In the rows, zero is written as 128.
Known rows, with every step that occurs
koteni, rizo: [181 121 123 152 123  89 145 173 133 175 134 100 160 106 119 122 127 182
 109 159 104 139 108 189 103 124 109 142 118  98]
gagoseg, rizo, koteni: [154 142 160 152 173 116 176 162 136 181 147 136 155 118 101 120  90 152
  97 104  78 126 138 148 129 128 122 161  96 100]
koteni, rizo, febu: [173 112 116 164 120  91 137 202 139 196 130 106 157 129 124 131 138 192
 115 127 118 138 121 172 117 119 131 150  96 124]
vepo, gagoseg, rizo, febu, novedi: [122  94 136 127 141  64 154 218 135  97 137 157 164 144  94 127 125 133
 114  88 126 120 165 143 202 121 137 128 102  67]
koteni, rizo, febu, novedi, riza, vukuzoz: [210 112  86 155  80  90 124 213 126 133 164  92 167 127 128 119 130 183
  92 147 127 108 103 147 153  90 125 141  70 119]
vepo, koteni, rizo, febu, novedi, riza: [161 118  93 150  90  84 111 196 140 159 172 123 148 134  97 117 147 196
  93 125 161 103 103 186 177 107 159 184  88 145]
riza, vepo, koteni, rizo, febu: [179 129 104 145 100 103 109 173 137 169 136 108 149 146 116 120 105 188
  93 145 159 141  94 193 131 142 181 115  83 189]
gagoseg, vepo: [119 113 134 114 149 117 154 129 113 157 138 125 167  85 100 119 109 128
 107 147 116 134 141 191 129 111 102 126 152  98]
rizo, febu, vepo, riza: [183 132 128 119 147 131 131 147 149 171 113  82 159 126 119 128 106 163
  88  91 118 138 207 182 110  88 141 122 146 186]
gagoseg, rizo, febu, vepo, riza, vukuzoz: [207 144 155 120 133 133 139 144 127  88 149  90 162 115 128 117  65 136
  76 101  89 146 161 152 127  87 130  63 126 182]
vukuzoz, riza: [125 140 106 114 163  99 142 128 117 173 107  98 162 115  99 117 124 163
  88 135 113 122 133 146 106 117  93 124 117 133]
vukuzoz, riza, vepo, febu, novedi: [136 138 102  79 120 104 130 143 123 106 141 112 154 155 113 116 115 133
  70 156 152  68 146 136 132 121 139  98  89 107]
febu, vepo: [143 126 120 117 144 109 151 140 126 151 113  87 174  95 113 120 121 144
 100 135 108 138 189 193  97 106  95 118 151 109]
gagoseg, vepo, koteni, rizo, febu, vukuzoz: [131 125 140 160 111 119 134 147 134 142 211 128 158 102  94 126  94 130
 106 153 154 132 131 185 163 113 182 183 132 150]
koteni, rizo, gagoseg, vepo, febu: [165 140 174 130 108 166 130 200 106 148 213 141 130  92 108 119  80 105
 112 126 101  91 101 177 132 109 178 170 137 119]
gagoseg, vepo, koteni, rizo: [145 137 144 135 110 127 125 128 110 118 174 122 145  71  83 114  91 140
  97 161 127 134  92 220 150 125 147 157 162 150]
rizo, gagoseg: [151 119 115 115 163 126 154 172 129 208 111 107 161 129 111 128 108 155
 114 111  94 111 141 169 117 117 133 137  98 120]
gagoseg, rizo, febu, novedi: [119  89 135 129 148  82 164 187 139 151 137 138 166 162 113 131 134 153
 114 106 124 123 160 159 163 113 120 133  79  69]
novedi, riza, vepo: [184 128  98 124 133  91 126 160 138 211 133 112 172 124 121 109 123 177
  81 155 135 142 118 169  97 119  92  98  92 109]
vepo, febu, vukuzoz: [125 146 114 119 142 100 165 166 158 134 174 129 176 119 115 129 120 128
 107 147 125  72 165 131 127 110 103 124 113  64]
koteni, rizo, gagoseg, vepo, febu, novedi: [159 117 170 116  96 160 138 198 108 114 211 137 132 113 104 123  89  98
 112 137 118  74 129 185 163 100 199 186 131  87]
rizo, febu, vukuzoz, riza, vepo: [135 127 100 134 158  95 137 143 143 192 136  99 176 172 124 125 104 153
  79 149 159 138 167 117 101 119 147 120  69 139]
novedi, riza: [159 130  96 130 144  82 139 169 136 202 137 119 171 100 108 114 144 182
  93 132 116 127 128 166 113 108  71 127 115 103]
koteni, rizo, febu, vepo, riza, vukuzoz: [252 146 130 144  97 140 116 161 132  96 146  55 155 109 136 120  73 163
  79 131 102 146 149 174 105  83 154 106 131 215]
vepo, febu, novedi: [119 120 102  89 120  93 157 177 139 101 140 125 163 134 109 129 146 141
 106 132 134  51 171 157 157 108 107 118 112  65]
rizo, febu: [126 111  92 130 150  88 146 186 143 198 105 118 169 135 118 134 146 179
 112 106 125 120 160 157 127 117 105 121  98 130]
rizo, koteni: [158 141 110 138 164 117 166 157 141 186 116 100 160 103  99 128 107 177
 100 116 101 103 164 151 119 119 126 170 104 125]
febu, novedi, riza: [148 106  90 117 131  79 147 166 138 169 137 115 173 120 104 118 151 174
  94 143 127 103 148 179 142  98  88 147 107  66]
gagoseg, rizo: [138 123 147 132 158  89 166 158 132 165 136 139 167 122 110 119 116 150
 106 126  92 142 124 164 120 127  80 103 109  78]
koteni, rizo, gagoseg, vepo: [183 116 167 140 128 152 138 169 102 179 172 116 143  95 106 120  76 125
 117 142  96 143 111 205 119 109 174 179 128 129]

Rows
[188 144 162 141 153 106 155 180 135 126 142 143 155 111  97 112  61 134
  84 109 106 141 139 132 151 145 160 123  98 121] : riza, vepo, gagoseg, rizo, koteni
[168 120 105 106 140  83 134 167 137 126  98 118 174 119 104 117 102 144
  95 144 132 137 145 159 135 141 122  76 115 129] : riza, vepo, gagoseg
[160 126  79  99 107  88 120 133 135 140 143 112 165 139  97 108 117 170
  70 158 170 105 122 187 160 120 137 114  97 121] : febu, novedi, riza, vepo, koteni
[214 147 103  95 137 115 148 126 140  89 107  74 168 110 121 119  77 169
  83 144  88 115 128 150 122 102 102  60 119 189] : vepo, riza, vukuzoz
[188 124 136 160 105  94 116 217 133 128 142 100 158  94 105 124 116 144
 106 107 123 154 175 182 138 112 154 151 149 138] : koteni, rizo, febu, vepo, gagoseg
[113 140 144 131 133 114 133 154 127 136 160 126 158 115  99 119 105 138
  94  86 121 140 160 182 149 118 138 111 130 158] : gagoseg, rizo, febu, vepo, koteni
[134 156  92  91 134 106 117  96 117 139 117 100 154 127  94 107  93 162
  67 152 151 127 107 162 117 142 143  90 106 188] : vukuzoz, riza, vepo, koteni
[178 143 126 137 118 133 127 168 122 165 150 107 140 121  99 121  91 169
 107 126 100 118  90 193 137 129 184 162 111 174] : vepo, koteni, rizo, gagoseg
[174 160 115 127 109 108 105 117 111 135 145  92 141 126 101 104  83 176
  64 173 148 141  73 180 115 144 163 120 103 191] : vukuzoz, riza, vepo, koteni, rizo
[136 133  96 106 115  90 137 194 139 130 178 137 162 116 108 117 156 152
  91 127 134  57 141 148 156  97  97 131 111  67] : vepo, febu, novedi, riza
[184 127 122 167 126 100 129 160 139 195 164  92 163 168 129 124  97 161
  78 171 151 151 141 128  96 122 173 152  67 146] : koteni, rizo, febu, vukuzoz, riza, vepo
[173 164 161 137 161 110 137 156 119 122 149 132 144 114  86 104  51 130
  62 106 109 141 126 113 144 143 164 133  99 153] : vukuzoz, riza, vepo, gagoseg, rizo, koteni
[134 113 147 105 158 147 150 147 106 182 149 125 154 101 100 124  79 115
 116 118  99 127 141 186 126 107 153 149 139 122] : rizo, gagoseg, vepo
[112 135 136  99 141 153 136 127 104 145 162 123 148  89  78 117  72 113
 105 114 120 110 125 202 154 118 175 144 146 174] : rizo, gagoseg, vepo, koteni
[189 135 146 131 134  76 124 192 132 140 166 160 165 112 106 100  96 142
  79 125 123 161 105 148 146 131 102  74 108  90] : novedi, riza, vepo, gagoseg, rizo
[136 129 135 150 107 124 116 160 116 147 176 125 144  94  91 120 100 153
 103 126 145 131 100 203 161 120 173 164 141 187] : gagoseg, vepo, koteni, rizo, febu
[166 149 162 149 165 105 165 191 135 127 148 145 153  95  84 116  79 133
  97  87  85 124 141 131 168 132 135 158 119 105] : vepo, gagoseg, rizo, koteni
[164 144  78  93  92  98 137 184 130  66 183 116 170 109 119 112 132 143
  84 144 121  36 116 127 161  89  88  88  93  94] : vepo, febu, novedi, riza, vukuzoz
[178 108  96 105 114  68 124 186 139 114 131 122 172 124 100 109 122 152
  83 148 155 121 150 163 166 116 128 113 106  83] : febu, novedi, riza, vepo, gagoseg
[125 113 140 144 159  91 156 191 137 196 137 145 165 141 119 126 128 160
 113  93 103 137 136 152 133 121 104 114  89 102] : gagoseg, rizo, febu
[146 144 157 128 157  79 144 139 130 101 165 137 170 134  98 107  62 105
  73 151 127 157 145 110 139 135 134 100 108  89] : febu, vukuzoz, riza, vepo, gagoseg, rizo
[176 103  90 110 118  78 135 156 139 175 132 110 174 141 119 112 134 168
  80 167 151 117 146 179 129 111 117 114  85  78] : febu, novedi, riza, vepo
[148 118  99  85 110  98 144 169 143 106 136 122 164 154 123 124 122 135
  93 157 153  67 157 158 143 125 134  85  90  78] : riza, vepo, febu, novedi
[164 139 182 146 116 164 148 186 121 146 248 139 147 105 112 125  68  84
 115 149 115  89 131 164 133 100 192 190 127  84] : koteni, rizo, gagoseg, vepo, febu, vukuzoz
[140 163 107  91 134 109 121 147 122 140 139 117 151 132 116 112 103 141
  69 143 138  86 124 128 105 130 122  80 100 145] : vukuzoz, riza, vepo, febu
[164  93  85 122 118  76 126 192 147 202 133 111 170 165 126 120 144 181
  87 135 168 117 150 158 140 107 137 125  66 103] : rizo, febu, novedi, riza, vepo
[152 139 112 115 153  77 138 137 138 121 136 108 177 128  98 114  81 121
  73 163 150 137 169 116 133 127 141 111 115 113] : febu, vukuzoz, riza, vepo, gagoseg
[153 131 121 112 141  93 138 166 126 104 113 101 174  76  94 118 112 122
  98 116 114 140 197 185 132 110 105 115 173 111] : febu, vepo, gagoseg
[151 112 148 145 148  79 153 199 156 139 163 150 180 153 112 125  86 119
  98 121 137 152 168 120 158 132 155  99  83  85] : riza, vepo, gagoseg, rizo, febu, vukuzoz
[232 132 148 154 117 133 119 171 144 164 138  76 147 120 127 125  98 172
  89 109 115 157 168 199 102  91 160 150 141 188] : koteni, rizo, febu, vepo, riza
[192 159 128 123 117 140 103 136 107 162 149  93 129 142 104 107  60 161
  70 146 130 142  75 177 111 141 213 143  88 211] : vukuzoz, riza, vepo, koteni, rizo, gagoseg
[153 142 150 114 151  83 127 155 113 108 138 139 154 127  95 104  73 123
  69 127 119 162 112 132 138 144 123  76 108 128] : vukuzoz, riza, vepo, gagoseg, rizo
[144 133 143 127 151  85 119 190 120 141 137 144 154 146 101 112  86 134
  79  93 132 161 126 112 149 140 146  81  91 151] : vukuzoz, riza, vepo, gagoseg, rizo, febu
[143 136  90 100 129  97 131 121 136 146 115 104 165 132 106 115  99 162
  86 155 150 125 119 187 127 144 136  74 102 170] : riza, vepo, koteni
[169 149 105 140 104 111  94 148 119 157 145  99 139 151 107 114  96 185
  68 141 162 140  87 160 126 141 187 125  83 226] : vukuzoz, riza, vepo, koteni, rizo, febu
[103 130 149 152 172  89 159 155 135 188 172 132 168 149 109 124 108 143
  92 112 122 142 163 106 128 111 123 149  83 103] : gagoseg, rizo, febu, vukuzoz, riza
[155 145 105  98 125 111 137 168 142 144 139 127 163 129 125 121 115 144
  91 146 132  88 134 152 111 132 114  65 100 122] : riza, vepo, febu
[160 141 107 100 147  85 118 148 119 124 109 107 161 117  94 109  88 138
  74 139 135 143 133 135 128 137 127  91 119 157] : vukuzoz, riza, vepo, gagoseg
[181 118 130 163 111 114 125 192 127 178 137  90 156 111 124 128 129 163
 103 123 120 155 176 195 101 104 138 153 129 131] : koteni, rizo, febu, vepo
[108 127 103 138 167  90 149 151 143 192 139 101 174 148 109 132 125 159
  94 123 141 122 181 112 122 107 120 154  90 122] : rizo, febu, vukuzoz, riza
